Every row comes from one small tree of marks. The marks that hang from a mark follow it in brackets, in alphabetical order. Every link used is in the known rows. Which tree was each row made from?
Known rows:
vedu(divo): [ 15  -2   6  15  14  -6  -5  14 -12  19  -1  13  10   4  -5 -21  -9 -10
   8  -4  -5   8  -5   7  14]
divo(vedu(rufov(zaso))): [ 33   9 -31  18 -12   3  -7  25   6 -23  28  23 -14 -16  11 -19   0   4
 -16 -10  -7  18 -13  21   7]
godo(zaso): [ 39  -2 -10  20  -6   9 -11   9 -20  12   1   0  10 -13  -6 -19  -7 -19
  -6 -23 -23  16 -12  12   6]
godo(zaso(lezim)): [ 15  -7 -15  26  -8  18  -2  11 -16  12   4  -2   4  -6  -6 -20 -12 -11
  -8 -28 -25  13 -10  -2   0]
nila(kame(zaso)): [  6  18 -10   2   0   0  -8  31 -22   6  10   8   2  -3 -13 -18  15 -15
   8 -22 -24  11   7   4   8]
kame(nila zaso(lezim)): [-21  15  -9   3   9  -5   3  25 -24  20  10   1  -3   4 -14  -3 -10  -9
   3 -27 -23  11   7  -5   7]
lezim(vedu): [ 18   6  -7   9   5   6   5   1 -13   3 -22   8  -1 -24 -18 -23  -3 -10
   5  -7   2  -5  -7  15   7]
godo(zaso(lezim(vedu(divo rufov)))): [ 12 -14  -9  22   2   9  15   0  -8   9  -1  21  -5  14  -3 -16 -19   5
   2 -13   6   3 -16  -2   1]
zaso(lezim rufov): [-18  -7 -17  11  -5  12   5  -5  -5  13  -5  -6   1  -2 -11 -14  -5   6
  -6 -18 -15   8  -6  -9  -4]
lezim(vedu zaso(rufov)): [ 17  -4 -11   7  -5  15   1 -14  -2  -6 -24 -10   0  -6 -12 -24   4  10
   4  -5   5  -7 -22  17  -2]
vedu(lezim): [ 29  -2 -20  10   2   0  -5   2 -12  -4   4  19   1 -12  -7  -5   4 -13
  -7 -15 -15   7  -9  11   2]
nila(kame(zaso(rufov(vedu)))): [-13   7  -8 -15  -5  12  -6   9 -10  16   3   0   3   2 -19 -13  18  -3
  19 -20 -16   6   4 -10   0]
lezim(vedu(divo) zaso(rufov)): [ 10 -12   3   8   8  10   4 -13   2   7 -22  -5   6  15  -8 -25  -1  13
  11   4  13  -9 -20  13   4]
zaso(lezim(vedu(divo rufov))): [ -7  -6  -9  14  10  -1  17   3  -5   4  -6  29 -12  11  -6 -18 -15  11
   8  -2  17  -4 -11  -2   1]
nila(kame(zaso(lezim))): [-19  12 -16   6  -1   9   1  33 -17   5  11   6  -3   5 -12 -18  12  -7
   5 -27 -26   7  10  -9   2]
rufov(zaso): [ 10  13  -8  10   0  12 -11  22 -10  -5  15   1   2 -19   4 -24 -10  -9
 -16 -12 -15   0 -11  13   6]
vedu(lezim(zaso(rufov))): [ 28 -14 -24   7  -7  10 -10 -14  -1 -12   1   1   3   7  -1  -5  10   7
  -8 -12 -12   3 -24  14  -6]
nila(kame): [ 16  15  -7   7   2   5 -15  27 -20  -1   6   3   7 -10  -5 -21  16 -14
   2 -22 -22   6  -4   6   9]
nila(kame(zaso(lezim rufov(vedu)))): [-39   2 -14 -12  -6  21   3  10  -6  18   4  -3  -3   8 -18 -13  14   5
  17 -25 -18   4   8 -24  -7]
godo(zaso(lezim rufov)): [  4 -14 -18  19 -14  22   4  -8  -8  19  -2 -13   8   3  -9 -13  -8   1
 -11 -28 -26  16 -12  -7  -3]
kame(nila zaso(lezim(vedu))): [-23  16  -9   0  12   3  18  14 -19  16  -9   2  -8  -6 -23  -6 -10  -5
   9 -21  -8  -4   6  -1   5]
godo(zaso(lezim rufov(vedu))): [ -6 -17 -13   7 -13  31   0 -13  -3  24  -3 -11   4  -1 -12 -14 -10   1
   4 -27 -17  10 -12 -16  -8]
lezim(vedu(divo rufov) zaso): [ 29  -6  -2  12   6  -4   0   4  -5 -14  -5  24  -8  14   0 -23  -8  12
  12   4  24  -6 -25  18   3]
divo(vedu): [ 38   3 -23  25  -2   2  -5  16  -1  -1  -2  12  -2 -21  -8 -23   9 -11
   1 -12 -13  23   0  19  12]
zaso(lezim rufov(vedu(divo))): [-32 -15   1   1   8  16   5  -8   3  31  -4   2   4  16 -10 -16 -11  10
  18  -7   1   1  -5 -21  -1]
godo(zaso(rufov(vedu(lezim)))): [ 29 -20 -19   0 -11  24  -6 -24  -4  15   1   3   8  -3 -11   1   2  -6
   0 -23 -18   8 -17  -2  -6]

Write each row's tree:
[-15  12 -25   0  -4   4  15  20 -13 -10   4  24 -19   3 -15 -15   9   7
   8 -21  -2  -1   1  -5  -5] : nila(kame(zaso(lezim(vedu(rufov)))))
[ -7  13  -6  -7   4  -8  -2   5 -20  27   3  -7   7   2 -18   3  -3  -5
   2 -22 -22  15   2   3   9] : kame(nila zaso(rufov))
[-16  10   0 -19   6   0  -4   1 -16  31   1  -6   3   0 -22   3  -4  -3
  17 -21 -12   9   1  -6   4] : kame(nila zaso(rufov(vedu)))
[ 19  -1  -2  10  11 -10   8   1  -9   2  -8  31  -6   3  -8 -17 -10   3
  11   3  20  -1 -14  11   8] : lezim(vedu(divo rufov))
[-34   9 -11  -4   3   1   7   6 -16  27   5  -9   1   9 -17   3  -7   3
   1 -27 -24  11   3 -10   3] : kame(nila zaso(lezim rufov))
[-28 -11  -2  10  11  14  22 -14   2  23 -22   2   3  11 -14 -19  -9  12
   8  -3   6  -7  -6  -7   2] : zaso(lezim(vedu(divo)) rufov)
[ 57 -11 -37  23  -6   8 -10   9   7 -26   7  16  -5  -5   3 -15  19   0
  -3 -11 -12  14 -16  26   3] : divo(vedu(lezim(zaso)))
[ 10   6  -2  10   4  -3  -8  23  -5  -4  29  24  -3   9  14 -19 -17   5
 -10  -2   1   3 -18   8   8] : vedu(divo rufov(zaso))
[  7   4 -38  23 -12  13   2  25  10 -23  31  20 -20  -9  13 -20  -4  13
 -18 -14  -8  15 -10   6   0] : divo(vedu(rufov(zaso(lezim))))
[ 47 -10 -29   9  -9  -5 -14   3  -7 -31  19  30 -12   6   6  -5   5   6
  -8 -11  -1   6 -29  19  -8] : vedu(lezim(zaso) rufov)
[-25   5   1  13  13  23  15  14   2   7   0   5  -2   0   2 -29 -18   6
  -4  -2   4 -18  -6   0   6] : rufov(zaso(lezim(vedu(divo))))
[-32   6 -20   0  -6  12   6  13 -11  13   7  -5   0  12 -15 -12  15   3
   1 -27 -27  11   7 -14  -2] : nila(kame(zaso(lezim rufov)))
[ 23 -26  -4   2   1  19  -3 -23  -1  27   3   9  14  19  -5   0  -3  -3
   7 -14 -11   7 -16  -6   0] : godo(zaso(rufov(vedu(divo lezim))))
[ 12  -9  -6  -3  -8  18 -16  -7  -2   1  -6  -9   1  -1  -8 -22   1   9
  14  -9   2   1 -21   4  -6] : lezim(zaso(rufov(vedu)))
[ 18  -1 -13   6   5  -2  -5  13   0 -12  36  37  -5  14  17  -3  -9   6
 -17  -4  -2  -1 -20   9   4] : vedu(divo lezim rufov(zaso))
[ 11  -6 -15  23  -4  25  13  -1 -13   9 -16  -2  -1 -13 -14 -23 -11  -8
  -3 -22 -11  -1 -10   3  -1] : godo(zaso(lezim(vedu)))
[ 14  13 -17   5  -5   8   3  12  -6 -19   7  20 -14 -21   2 -20 -11   4
 -13  -6   9  -9 -19  18   1] : lezim(vedu(rufov(zaso)))
[ -6  11 -13  -4  -5   3  -4  13 -15  11   3  -2   6   3 -14 -12  19  -4
   3 -22 -25  13   4   0   5] : nila(kame(zaso(rufov)))
[-37  10 -11  -7   8   7  21  -5 -13  24 -13  -8  -4   2 -24   0  -7   6
   4 -21  -9  -2   3  -6   2] : kame(nila zaso(lezim(vedu) rufov))
[-21  -5 -17   8  -2  19  19 -15  -1  11 -25  -5  -5 -11 -19 -17  -3   8
   1 -12   0  -5  -7  -4  -3] : zaso(lezim(vedu) rufov)
[-22   4  14 -18  16  -4  -2   3 -13  44   4   1   9  21 -17   1  -9   0
  25 -12  -6   8   2  -9  12] : kame(nila zaso(rufov(vedu(divo))))
[ -4   4  13   1  12  16 -10  20  -1  14  15   9   4  -2   5 -26 -16  -4
   8  -1   1  -7  -8   0   9] : rufov(vedu(divo) zaso)
[-13  -5   0  16  16  10  17   4  -5  16 -18  11  -1   3 -12 -24 -12   1
  12  -3   7  -9  -3  -2   6] : zaso(lezim(vedu(divo)))
[ 53  -7 -44  18  -8  -8  -3   4   4 -23  18  41 -15  -7   0   0  14   0
  -8 -13  -7  24 -11  18   1] : divo(vedu(lezim rufov))
